Each row comes from the steps of one walk. Every step used is in the known rows, and no mark comes twice. Write the walk behind each row, first mark first.
(in the rows, 128 means zero)
Known rows:
c p j h m: [146 139 114 121 131 117  85 164 139 143 174 155 108 158 115 147  62 130
 131 147 117 109 130 110 140 130 117 142  93 195 162 222 137  66 143 156
 171 185 146]
k u: [127 119 111 119  79 104 112 170 133 112 161 159  95 143 115 125  51 121
 142 148 140 103 183 106 125 115 131 140 136 161 134 125 133  94 117 151
 210 180 131]
p j a f t: [116 151 115 117 131 102  98 172 139 126  83 164 110 172 106 108  68  98
 146 141 131 108 164  86 103 176 117 130  69 178 137 229 145  83 124 134
 147 181 134]
u j v: [136 111 114 118 135  92 133 166 122 140 104 148 124 154 127 117  61 125
 157 140 134  95 161 111 127 138 115 151 109 152 143 108 142 153 124 161
 142 179 119]
v f t: [121 100 111 121 137 104 146 161 116  85 142 154 137 114 115 107  54 108
 149 128 141  81 177  90 101 165 123 136 107 180 117 193 135  64 138 141
 197 160 130]
p j t f a: [107 121  99 119 159 126 130 165 109 154  68 136 102 139 109 118  75 103
 148 165 130  95 163  90 133 123 108 132  61 181 146 187 141 103 125 150
 192 187 140]
p c: [131 123 120 121 107 117 108 164 129 133 137 163 114 165 127 136  56 111
 144 150 137  80 173 106 127 143 127 136  71 169 133 159 134 115 125 136
 176 164 114]
j h m: [143 113 121 123  99  94  92 166 112 111 154 179  85 142 115 145  67 138
 140 130 132  99 128 135 148 130 124 130 100 195 128 165 152 104 177 148
 141 178 149]
f a: [125 116 108 128 111 129 110 167 115 125  63 169 106 150 106 129  80 138
 139 139 137 113 177 106 139 125 112 131 119 176 119 154 147 129 138 140
 167 153 132]
p j u: [115 129 112 117 130 107 110 168 125 140 115 136 106 160 113 113  66  98
 135 148 131 118 200  83 120 133 109 140  70 151 156 191 140  99  89 134
 171 184 149]
u j t f a: [108  94 101 123 144 112 150 164 105 161  41 136 118 100 103 106  70 123
 158 159 136  98 161  96 127 118 107 128  94 166 137 129 143 157 107 164
 185 187 129]
p j t f: [110 111  99 115 151 114 135 166 109 145 115 127 110 137 118 116  62  90
 151 162 132  82 158  88 120 121 116 134  50 176 149 181 135  85 125 151
 190 197 144]
k u j t f a: [106 111 103 123 124 102 142 167 121 155  83 147  99 107  99 107  58 123
 158 173 137 104 171 101 130 117 115 131 130 160 143 106 137 141  94 171
 232 199 128]
t f: [121  90 103 113 106 109 148 169  80  99 140 154  99 130 108 122  68 120
 134 134 135  76 167  96 118 125 128 135  75 180 127 156 144  82 135 149
 153 179 125]
k u j p: [105 120 118 121 110 111 120 167 128 127 113 146 115 127 110 121  51 118
 162 169 133 106 195 113 116 119 126 142 146 154 156 148 133 140  88 169
 194 197 130]
k u j t f: [110 103 103 118 115  92 144 167 120 147 126 135 106 103 108 105  50 114
 158 168 139  90 168  99 118 110 124 136 115 156 146 100 131 126  87 171
 232 208 130]
p j v n: [138 122 113 115 165  93 130 161 123 103 144 142 114 198 127 132  56  85
 155 160 134  98 156 107 140 165 116 156  81 163 128 194 135  87 118 143
 169 174 110]
t f a: [115 102 101 120 122 123 146 168  80 115  77 165  89 130  96 126  87 133
 134 141 133  91 174  98 130 128 117 129  91 186 122 156 151 104 132 150
 160 168 125]
c p j t f a: [115 129  98 122 153 135 130 159 117 175 102 132 115 143 101 126  77 120
 137 162 120 104 160  83 133 132 111 132  76 193 162 214 131  87 103 159
 232 183 126]
u j v f t: [129 106 115 118 162  88 157 161 120 118 119 145 137 126 121 103  56 115
 167 138 137  81 164 100 108 170 113 150 115 161 139 142 142 118 122 161
 171 174 115]
f a j: [122 127 102 125 119 123 128 171 140 137  37 155 126 143 105 121  80 161
 150 154 136 116 171 115 128 140 124 127 124 170 117 156 153 106 137 139
 164 159 147]
n v f t: [123 108 112 108 134 111 152 161 103 108 149 156 138 131 111 147  61 118
 144 128 147  77 188  85  86 200 109 148  89 179 113 190 138  53 144 142
 163 157 108]
n v f a: [133 126 107 110 133 126 133 164 103 113 109 163 116 134 101 170  70 137
 147 143 140 100 188  95  98 171 106 150  97 180 109 186 144  77 148 141
 157 160 117]
f t j h m: [117  93 113 122 134  83 125 171 129 110 112 169 110 128 117 119  79 127
 137 117 134  75 128 113 143 151 128 136  99 195 146 180 153  81 136 154
 126 168 139]
c p j: [133 131 107 119 129 137 107 165 138 139 157 134 131 168 120 131  59 119
 136 152 123 104 170  83 120 126 118 147  94 172 158 211 128  70 109 152
 191 174 132]
a j: [125 118 103 118 102 106 135 173 140 124  95 142 132 142 116 116  63 144
 152 149 139 100 163 114 113 141 136 132 101 163 122 150 145  84 135 138
 156 172 149]
k u j h: [126 118 114 122  98  94  94 176 138 108 130 158 108 124 113 131  47 132
 138 163 136 113 166 118 137 101 123 142 142 157 128 100 137 125 103 175
 185 196 139]
c p: [136 114 110 122  96 121 114 161 126 139 162 144 131 152 114 134  67 138
 131 132 130 102 166  93 125 133 127 139 106 180 141 182 129  85 114 148
 194 164 121]
a f t j: [118 108 105 121 106  76 140 170 141 111  95 165 114 138 111  98  74 117
 141 133 139  70 146  98  93 163 141 137  91 177 134 172 148  73 119 129
 135 166 123]
f t j h: [109  93 109 124 130  93 118 175 131  94  91 160 125 132 118 122  84 127
 120 127 137  82 149 100 141 138 133 138  95 190 124 158 146  80 113 157
 135 166 131]

Which walk is each row?
[131 126 110 123 141  93 145 161 130 130  54 157 117 171 105 128  83 145
 157 164 136 116 152 129 148 186 126 134 117 175 105 159 152 110 131 136
 183 156 113]
f a j v n
[ 98 131 109 120 142 123 146 163  99 151  38 160 107 126  94 132  92 134
 154 177 126  86 172 119 122 170 132 121  74 197 136 194 151 104 118 146
 169 181 121]
t f a j p c
[125 114 114 127  93  84 132 165 126 121 120 171 115 142 109  98  68 118
 139 134 142  85 166 103  96 178 132 128 101 178 121 168 147  96 148 126
 162 158 117]
a f t
[124 118 109 119 123  61 145 167 133 128  99 170 103 157 117 106  82 120
 140 130 135  70 136 105 104 189 141 142  86 182 139 153 151  85 131 135
 135 168 110]
a f t j v
[134 111 118 119 126  72 140 163 135 113 147 151 111 157 115 120  44 109
 166 166 140 103 167 118 136 152 124 153 144 144 129 116 133 128  83 163
 209 186  99]
k u j v n
[105  88 103 121 133 100 150 172 131 110  89 149 134 135 121 106  76 115
 140 119 140  72 167  88 121 145 131 142  93 172 141 169 140  80 101 147
 140 158 126]
f t j
[113  85 102 118 134 103 154 164 102 149  92 125 125 102 112 103  61 111
 159 154 137  83 155  95 116 120 115 133  78 161 142 125 137 135 106 164
 180 196 131]
u j t f
[144 129 114 118 155 105 127 156 129 128 174 136 128 195 120 141  62 104
 143 158 124 104 154  99 140 164 119 155  94 176 145 213 126  73  99 149
 204 171  99]
c p j v n
[101 135 114 127 126 132 122 165 123 144  17 155 121 140  99 129  89 157
 153 165 129 119 182 126 129 152 128 123 122 184 132 196 153 125 127 141
 167 168 141]
f a j p
[126 146 111 116 129 132  88 168 137 145 133 143 124 179 108 139  70 118
 137 139 119 124 167  78 125 139 116 139  79 180 155 235 128  81  95 155
 189 182 130]
c p j a
[110 128 129 124 113 125 105 156 110 136 110 158 117 159 121 144  69 105
 151 163 129  85 186 119 125 151 131 133  73 186 146 199 134 133 117 141
 180 175 112]
j p c
[128 128 109 114 144  82 161 163 134 124 117 148 133 138 118 109  71 133
 161 142 135  83 152 112 107 204 134 137 102 184 124 160 147  64 153 141
 187 172 131]
a j v f t
[115 113  96 118 129 116 156 172 103 131  50 156 103 119  96 117  87 151
 146 156 133  94 167 109 123 147 127 126  93 182 123 155 156  86 137 146
 156 173 139]
t f a j
[120 121 100 117 143 122 131 160 118 164 149 119 125 140 110 125  67 108
 137 158 122  92 156  78 123 127 120 138  60 186 163 209 125  66 105 160
 226 193 130]
c p j t f
[139 115 112 114 154  90 142 161 116 114 124 141 122 131 123 120  50 120
 168 146 131  90 158 105 107 140 118 153 111 156 138 125 140 124 129 162
 162 186 124]
u j v f
[127 132 100 119 142 118 140 165 134 105  69 152 123 110 102 124  65 148
 166 160 133 107 169 108 105 149 126 131 116 178 110 181 150  72 139 134
 191 167 153]
v f a j
[120 124 106 120 140 120 110 165 137 147 109 128 123 154 128 116  52  93
 150 158 135  98 165  90 126 118 114 136  67 166 146 179 132 103 127 142
 196 186 148]
p j t
[111 118 109 102 148 100 143 169 116 102 103 158 128 137 100 159  76 115
 150 120 140  86 170  74  89 197 118 151  70 185 122 223 140  47 106 148
 140 170 113]
n v f t j a
[102 110 112 106 154 107 158 162 101 100 107 146 137 123 107 159  77 113
 149 137 138  69 186  88  83 199 124 155  78 190 137 229 138  51 106 148
 144 171 109]
n v f t j p
[117 135 122 121  91  85 105 168 121 125  92 181 103 163  95 106  79 118
 143 119 139 107 155  97 106 187 127 118  80 190 117 199 149  99 131 129
 157 168 120]
j a f t
[112 135 108 125 115 103 128 168 135 169  29 150 111 136  94 113  90 155
 139 153 134 134 193 107 128 158 120 120 106 165 125 163 157 120  99 129
 184 165 150]
f a j u
[111  92 102 118 112 100 145 161  89 145 122 136 104 119 112 115  74 110
 142 143 139  78 154  98 126 127 127 124  59 184 129 144 137 101 131 153
 205 187 129]
j t f
[122 142 116 116  88  83 101 173 146 130 107 170  93 143  97 110  51 125
 166 157 134 121 165 105 101 140 127 136 127 155 136 134 140 132  91 153
 184 201 130]
k u j a f
[112 117 107 111 118  98 108 177 126 107  70 153 102 157 111 138  81 125
 146 123 130 102 147  89 126 119 133 139  67 173 134 177 144  92  84 148
 125 182 139]
t j a
[ 99 115 115 123 116  82 140 165 127 115  77 162 113 133 107 107  84 116
 143 141 133  74 157 104  94 178 145 134  84 189 146 207 150  89 108 133
 134 174 118]
a f t j p
[104 100 108 115 152  81 158 163 121  98 111 140 122 106 106 102  72 103
 144 124 136  83 183  79  98 162 130 139  81 172 137 197 141  53  75 138
 187 173 139]
v f t j u
[116  85 111 119 159  70 164 163 122 100 109 149 130 165 122 113  80 101
 147 127 141  73 150 103 141 189 133 150  96 174 126 174 141  87  91 148
 160 155  93]
f t j v n
[114 139 112 110 146 127 144 161 108 125  66 154 128 126  93 171  77 146
 159 167 134 105 190 110  90 194 118 143 101 189 119 223 149  77 140 138
 159 174 125]
n v f a j p
[108 104 105 113 114  80 129 170 122 127  89 137 102 139 109 115  81 118
 131 128 133 101 178  86 120 119 134 144  73 156 150 158 145  93  62 139
 148 180 144]
t j u
[111 107  96 115 118  93 161 166 119 158  88 127 122 111 109 110  72 131
 154 160 138  86 144 107 116 145 139 121  64 180 127 148 143  82 133 145
 198 192 149]
a j t f
[129 103 116 123 116 103  96 173 122 105  92 151 125 124 116 128  57 136
 139 150 136 108 157 115 135 106 118 141 112 162 118 116 143 136 128 166
 134 186 139]
u j h
[118 122 119 122 116  85 119 171 134 129  60 163 127 140  99  94  68 122
 159 134 137 109 160  95  98 171 116 127  95 164 129 173 149 138 108 145
 140 178 121]
u j a f t
[ 98 106 110 117 130  96 127 175 130 117  69 158 124 152 109 114  86 117
 141 110 136  89 161  81 127 159 128 134  78 182 136 198 144  92  89 151
 140 164 126]
f t j a
[131 122 115 117 110  89 127 169 136 137 146 155 105 150 121 119  51 126
 156 157 135 101 170 113 127 132 123 150 145 149 151  89 138 139 106 170
 196 191 119]
k u j v
[124 136 114 118 125 113 111 162 132 162 144 129 121 163 107 122  66 113
 124 147 122 123 195  76 118 132 114 143  79 165 167 213 130  78  69 143
 207 180 137]
c p j u
[101 121 116 118 131 113 118 165 123 119  79 149 114 150 122 146  75 105
 153 158 125  70 165 110 121 133 144 144  61 180 158 197 138 108  80 147
 144 181 119]
t j p c
[128 138 107 123 127 107 130 168 135 155  47 160 106 163 110 128  90 160
 150 154 132 113 157 124 139 165 124 133 116 178 124 139 157 122 147 144
 165 164 131]
f a j v
